What can hang from each mark:
J300: J46
J289: J120 J216
J218: J216
J216: J218 J258 J289 J692
J120: J289 J692
J258: J300
J692: J120
J46: J300

Known rows, with every way that one mark hangs from another:
J120{J289{J216{J218}} J692}:  0.751  2.624 -0.663  0.831  0.306  0.629 -1.056  0.282 -0.445 -0.554  1.024 -1.760  3.510  0.225  1.554 -0.136  0.094 -2.007 -1.270  1.592 -1.440 -0.786 -0.050
J300{J46}:  0.600  1.431 -0.767  0.054  0.119  1.321 -0.233  0.042 -0.129 -0.943  1.046 -0.358  2.576  1.061 -0.203  0.433  0.296 -0.631 -0.158  1.380 -1.010 -0.720  1.080
J692{J120{J289{J216{J258}}}}:  0.414  2.386 -0.426  0.676  0.113  1.019 -1.112 -0.301 -0.054  0.483  1.079 -0.128  3.422  0.670  2.033  0.216 -0.402 -1.240 -2.018  0.110 -1.991 -1.000  0.294
J289{J120 J216{J218 J258 J692}}:  0.635  1.540 -1.890 -0.451  1.059 -0.015 -0.636 -0.469 -1.145 -0.039  1.035 -0.627  4.863  0.599  0.071  0.095  0.316 -0.252 -2.012  0.511 -1.745 -1.657  1.620
J216{J258 J289{J120} J692}: -0.231  0.487 -1.323 -0.416  0.776 -0.288 -0.061 -1.017  0.779  0.363  0.468 -1.257  5.653  0.639 -0.200  0.136 -0.155  0.617 -0.817 -0.150 -1.532 -1.375  1.681
J289{J120{J692} J216{J218}}:  0.569  1.962 -1.879  1.124  0.865  0.002 -0.887 -0.183 -0.916 -0.267  1.151 -0.808  4.302  0.403  0.330  0.007  0.247 -0.372 -1.625  1.250 -1.193 -1.002  1.491
J289{J216{J218 J692}}:  0.630  1.511 -1.079 -0.574  0.959  0.020 -0.606 -0.208 -0.346 -1.035  1.029 -0.255  4.524  0.525  0.129  0.288  0.424 -1.264 -1.001  0.874 -1.277 -1.347  0.515
J692{J120{J289}}: -0.168  2.206 -0.509  0.572  0.515  0.636 -0.601  0.039  0.031  0.169  1.074 -0.096  2.667  0.800  1.958  0.256 -0.310 -0.463 -0.451  0.619 -0.978 -0.771  0.282
J216{J218 J258}:  0.783  1.061 -0.887 -0.919  0.315  0.005  0.150 -0.020 -1.284 -0.954  0.826 -0.516  1.069  1.072  0.283 -0.115  0.187 -0.289 -1.012  1.151 -1.546 -0.813  0.426
J692{J120{J289{J216}}}:  0.257  2.700 -0.613  1.102  0.397  0.999 -1.197 -0.168  0.431  0.091  1.193  0.454  4.206  0.708  1.790  0.477 -0.211 -1.284 -1.313  0.414 -1.351 -0.905  0.263
J218{J216{J258 J289{J120} J692}}: -0.731  0.270 -1.201 -0.594  0.997  0.055 -1.524 -1.282  0.863  0.256  0.377 -1.760  3.928  0.651  0.390  0.332 -0.454  1.072 -0.333 -0.159 -2.060 -1.426  1.519
J692{J120{J289{J216{J218 J258}}}}:  0.782  2.498 -0.887  0.282  0.543  0.948 -0.929  0.194 -1.288  0.027  1.195 -0.288  2.940  0.616  2.141 -0.027 -0.267 -1.405 -1.919  0.042 -1.937 -1.127  0.228
J216{J258{J300{J46}} J692{J120}}: -0.373  1.887 -0.879 -0.649  0.564  1.084 -0.179 -0.253 -1.035  0.591  0.620 -1.411  3.886  1.155  2.770  0.345 -0.404 -0.459 -0.460 -0.502 -1.949 -1.754  1.439
J216{J289}: -0.058  0.726 -0.289  0.079  0.246 -0.049 -0.104 -0.446  1.466 -1.024  0.671  0.063  3.783  0.901 -0.103  0.243 -0.029 -0.261 -0.063  0.620 -0.989 -0.682  0.467
J216{J218 J258{J300} J289 J692}: -0.289  1.105 -0.493 -1.246  0.687 -0.347  0.155 -0.247 -0.244 -0.618  0.218 -1.488  4.314  1.027  2.174 -0.167 -0.105 -0.510 -0.250 -0.007 -2.004 -1.585  0.562
J692{J120}: -0.214  1.345 -0.896  0.277  0.641  0.062 -0.269 -0.215 -0.042 -0.198  1.040  0.596  2.592  0.977  0.815  0.418 -0.241  0.153 -0.555  0.254 -0.886 -0.780  0.786
J218{J216{J258 J692{J120{J289}}}}: -0.723  1.521 -0.505 -0.684  0.836  0.785 -1.676 -0.711 -0.126  0.865  0.586 -2.154  1.929  0.518  2.633  0.304 -0.711 -0.149 -0.414 -0.247 -2.166 -1.354  0.065
J218{J216}: -0.385  0.846 -0.449 -0.168  0.497  0.351 -1.515 -0.582  0.558 -0.911  0.668 -0.313  0.495  1.086  0.399  0.551  0.109  0.366  0.170  1.496 -1.281 -0.626  0.100
J46{J300}:  0.575  0.268 -0.065 -0.040  0.382 -0.618 -0.106 -0.548 -0.429 -0.947  0.044 -0.516  2.148  0.409 -0.304  0.535 -0.127 -0.165 -0.797  1.365 -0.971 -0.383  0.297
J258{J300}: -0.455  1.867 -0.284  0.127  0.107 -0.073 -0.121 -0.272  0.124 -0.933  0.476  0.415  2.335  1.551  1.775  0.322  0.265 -0.180 -0.224  1.669 -1.097 -0.875  0.366
J120{J289{J216}}:  0.525  2.431 -0.233  0.812  0.025  0.944 -0.977 -0.202  0.769 -0.623  1.070  0.089  3.813  0.773  0.858  0.363  0.211 -1.584 -1.209  1.605 -1.331 -0.634 -0.065
J120{J289{J216{J218}}}:  0.881  2.623 -0.602  0.335  0.487  0.888 -0.987  0.438 -0.443 -1.213  1.139 -0.048  3.252  0.715  1.154  0.045  0.407 -1.651 -1.151  1.655 -1.359 -0.842 -0.005
J216{J258}:  0.325  0.952 -0.498 -0.373 -0.050 -0.043 -0.057 -0.592 -0.146 -0.446  0.694 -0.307  1.590  1.111  0.039  0.236  0.030 -0.180 -1.196  1.151 -1.383 -0.720  0.405
J120{J289{J216{J218 J258}} J692}:  1.003  2.369 -0.568  0.530  0.047  0.620 -0.973 -0.043 -0.961 -0.035  0.928 -2.388  2.855  0.173  1.748 -0.298 -0.054 -2.082 -1.866  1.235 -2.040 -0.854 -0.027

Rows:
-0.024  1.635 -1.601  0.369  0.973  0.078 -0.815 -0.796  0.597 -0.042  1.012  0.163  5.952  0.705 -0.358  0.579  0.296 -0.049 -1.450  0.826 -1.066 -1.475  1.549 | J289{J120 J216{J692}}
-0.130  0.823 -1.107 -0.725  1.456 -0.218 -0.093 -0.067 -0.017 -0.302  0.823 -0.754  5.246  0.514  1.065  0.002 -0.398 -0.203  0.114 -1.090 -1.151 -1.462  0.933 | J216{J218 J289 J692{J120}}
 0.440  2.036 -0.383 -0.310  0.156  0.653 -0.874 -0.685  0.513  0.194  0.806 -1.383  4.720  0.474  1.062  0.305 -0.015 -1.755 -1.712  0.903 -2.054 -1.281  0.051 | J120{J289{J216{J258 J692}}}
 0.699  2.232 -0.211  0.443 -0.256  0.862 -0.859 -0.509  0.339 -0.236  0.957 -0.527  3.265  0.718  1.024  0.290  0.063 -1.604 -1.897  1.384 -1.939 -0.816  0.000 | J120{J289{J216{J258}}}
-0.095  2.296 -1.139  0.792  0.246  0.189 -0.767 -0.782 -0.170  0.014  0.786  0.606  3.844  1.388  1.609  0.330  0.185  0.075 -2.141  1.231 -1.718 -1.212  1.584 | J289{J120 J216{J258{J300}}}
 0.499  1.497 -1.317 -0.694  1.123  0.080 -0.549 -0.440 -1.123  0.089  1.074 -0.557  4.198  0.480  1.163  0.186 -0.256 -0.974 -1.833 -0.783 -1.991 -1.671  0.889 | J289{J216{J218 J258 J692{J120}}}
 0.118  0.652 -0.794 -0.900  1.055 -0.289 -0.078 -0.119  0.400 -1.065  0.612 -1.093  4.916  0.519  0.144 -0.004  0.095 -0.510  0.265  0.194 -1.085 -1.239  0.571 | J216{J218 J289 J692}
 0.176  0.607 -1.675 -0.857  1.180 -0.359  0.106 -0.457 -0.584 -0.192  0.620 -1.356  5.032  0.564  0.106 -0.193 -0.021  0.464 -0.776 -0.150 -1.636 -1.549  1.763 | J216{J218 J258 J289{J120} J692}
 0.086  1.073 -1.564  0.660  0.975 -0.369 -0.159 -0.157 -0.241 -0.370  0.785 -1.525  4.559  0.430  0.430 -0.286 -0.168  0.352 -0.361  0.604 -1.007 -0.895  1.568 | J216{J218 J289{J120{J692}}}
-0.944  1.124 -0.536 -0.485  0.719 -0.248 -0.095 -0.823  0.542  0.617  0.259 -1.094  5.183  0.977  2.866  0.140 -0.750 -0.034 -0.479 -1.198 -1.962 -1.644  0.879 | J216{J258{J300} J289 J692{J120}}
-0.449  1.976 -0.715 -0.005  0.895  0.427 -0.493 -0.220  0.178  0.473  0.907 -1.054  4.185  0.529  1.939  0.203 -0.319 -0.660 -0.222  0.111 -1.137 -1.220  0.237 | J216{J692{J120{J289}}}
 0.791  1.723 -1.810  0.644  0.611 -0.045 -0.651 -0.436 -1.331  0.168  1.029 -1.446  3.589  0.413  0.447 -0.113  0.116 -0.389 -2.302  0.920 -1.793 -1.176  1.588 | J289{J120{J692} J216{J218 J258}}
 0.124  1.870 -0.994 -0.999  0.938  0.371 -0.291  0.095 -1.494  0.363  0.809 -1.867  3.010  0.535  2.392 -0.200 -0.399 -0.804 -0.801 -0.251 -1.864 -1.481  0.378 | J216{J218 J258 J692{J120{J289}}}
 0.612  2.370 -0.727 -0.352  0.819  0.613 -0.914  0.171 -0.270 -0.797  1.028 -0.956  4.835  0.375  1.161  0.148  0.415 -1.925 -0.903  1.174 -1.473 -1.265  0.055 | J120{J289{J216{J218 J692}}}
-0.044  0.719 -1.137  0.731  0.189 -0.371 -0.207 -0.911  0.576  0.651  0.527 -2.020  4.402  0.388  0.361 -0.063 -0.495  0.503 -1.201  0.301 -1.540 -0.895  1.625 | J216{J258 J289{J120{J692}}}
-0.257  2.056 -1.308  0.084  0.646 -0.045 -0.711 -0.956 -0.122  0.422  0.514 -0.336  5.343  1.108  1.635  0.391  0.163 -0.112 -1.938  0.722 -1.996 -1.792  1.619 | J289{J120 J216{J258{J300} J692}}
 0.215  1.815 -1.486  1.545  0.467 -0.009 -0.990 -0.680  0.354  0.242  1.056 -0.661  4.749  0.486  0.057  0.374  0.062 -0.241 -1.772  1.228 -1.133 -0.903  1.403 | J289{J120{J692} J216}
 0.471  2.192 -0.732 -0.274  0.225  0.187 -0.633 -0.094 -1.093 -0.920  0.694  0.133  2.510  1.291  2.009  0.059  0.214 -1.113 -1.680  1.119 -2.094 -1.217  0.448 | J289{J216{J218 J258{J300}}}
 0.048  0.598 -1.027 -1.053  1.157 -0.192 -0.009 -0.371 -0.416  0.046  0.711 -1.295  4.547  0.428  1.187 -0.118 -0.652 -0.195 -0.657 -1.366 -1.843 -1.488  0.943 | J216{J218 J258 J289 J692{J120}}
 0.045  1.533 -0.273 -0.061 -0.184  1.274 -0.144 -0.217  0.235 -0.595  0.497 -0.994  3.607  1.331  1.827  0.116 -0.289 -0.635 -0.273  0.388 -1.948 -1.090  1.245 | J216{J258{J300{J46}} J289}
 0.255  2.418 -1.574  0.248  0.628  0.198 -0.603 -0.169 -1.466 -0.499  0.847  0.392  3.437  1.386  1.913  0.009  0.362  0.033 -2.036  1.190 -1.900 -1.372  1.618 | J289{J120 J216{J218 J258{J300}}}
-0.786  0.208 -0.401 -0.656  0.940  0.127 -1.478 -0.933  1.764 -0.548  0.370 -1.422  3.648  0.600  0.409  0.484 -0.257  0.068  0.607  0.190 -1.605 -1.100  0.307 | J218{J216{J289 J692}}
-0.472  0.494 -0.564 -1.244  0.590  0.094 -1.335 -1.067  0.374 -0.022  0.413 -1.808  1.265  0.743  0.530  0.479 -0.163  0.186 -0.405  0.671 -1.956 -1.245  0.168 | J218{J216{J258 J692}}
 0.617  2.199 -0.198  0.838 -0.432  0.585 -1.025 -0.532  0.346  0.461  0.870 -2.226  3.444  0.247  1.537  0.084 -0.239 -1.989 -2.035  1.286 -1.949 -0.848 -0.066 | J120{J289{J216{J258}} J692}
 0.003  0.793 -1.177  0.236  0.303 -0.087 -0.051 -0.805  0.640 -0.085  0.659 -0.269  4.225  0.865 -0.161  0.126 -0.235  0.793 -1.143  0.341 -1.554 -0.942  1.761 | J216{J258 J289{J120}}
-0.027  2.882  0.022  0.994 -0.468  0.583 -1.001 -0.522  0.129  0.417  0.517 -2.096  3.456  0.736  3.401  0.016 -0.219 -1.968 -1.806  1.369 -2.260 -0.945 -0.149 | J120{J289{J216{J258{J300}}} J692}
 0.368  0.922 -1.569  0.294  0.711 -0.370 -0.110 -0.275 -0.634  0.048  0.680 -2.158  3.965  0.300  0.568 -0.380 -0.342  0.254 -1.062  0.281 -1.683 -1.005  1.633 | J216{J218 J258 J289{J120{J692}}}
 0.387  1.762 -2.040 -0.085  1.404  0.001 -0.666 -0.282 -0.722 -0.476  1.129 -0.022  5.515  0.596 -0.146  0.319  0.473 -0.242 -1.339  0.848 -1.212 -1.545  1.595 | J289{J120 J216{J218 J692}}
 0.559  0.582 -0.675 -0.787  0.411 -0.122  0.066 -0.096 -0.263 -1.008  0.686 -0.713  2.814  0.803  0.228 -0.204 -0.059 -0.405 -0.685  0.370 -1.671 -0.875  0.559 | J216{J218 J258 J289}
 0.253  1.950 -0.737 -0.906  0.637 -0.028 -0.446 -0.355 -0.916 -0.641  0.608 -0.777  3.924  0.997  2.036  0.123  0.227 -1.275 -1.562  0.661 -2.045 -1.685  0.480 | J289{J216{J218 J258{J300} J692}}
-1.126  1.203 -0.820  0.244  0.606  0.255 -1.524 -0.902  0.622 -0.041  0.142 -0.671  2.447  1.458  2.199  0.258 -0.406  1.314 -0.252  0.492 -2.208 -1.123  1.409 | J218{J216{J258{J300} J289{J120}}}
-1.199  0.779 -0.064 -0.959  0.584  0.078 -1.324 -1.119  1.173 -0.120 -0.042 -1.893  3.116  1.049  2.356  0.313 -0.493  0.098  0.189 -0.003 -2.380 -1.473  0.324 | J218{J216{J258{J300} J289 J692}}
-0.942  0.510 -1.267 -0.120  1.315  0.048 -1.603 -1.013  1.423 -0.127  0.429 -1.063  4.591  0.693  0.263  0.477 -0.252  1.096  0.408  0.181 -1.457 -1.334  1.425 | J218{J216{J289{J120} J692}}
 0.445  1.137 -0.685 -0.517  0.355  0.013 -0.553 -0.954  0.488 -0.032  0.814 -0.623  4.466  0.505 -0.020  0.500  0.049 -1.253 -1.840  0.576 -1.836 -1.290  0.429 | J289{J216{J258 J692}}
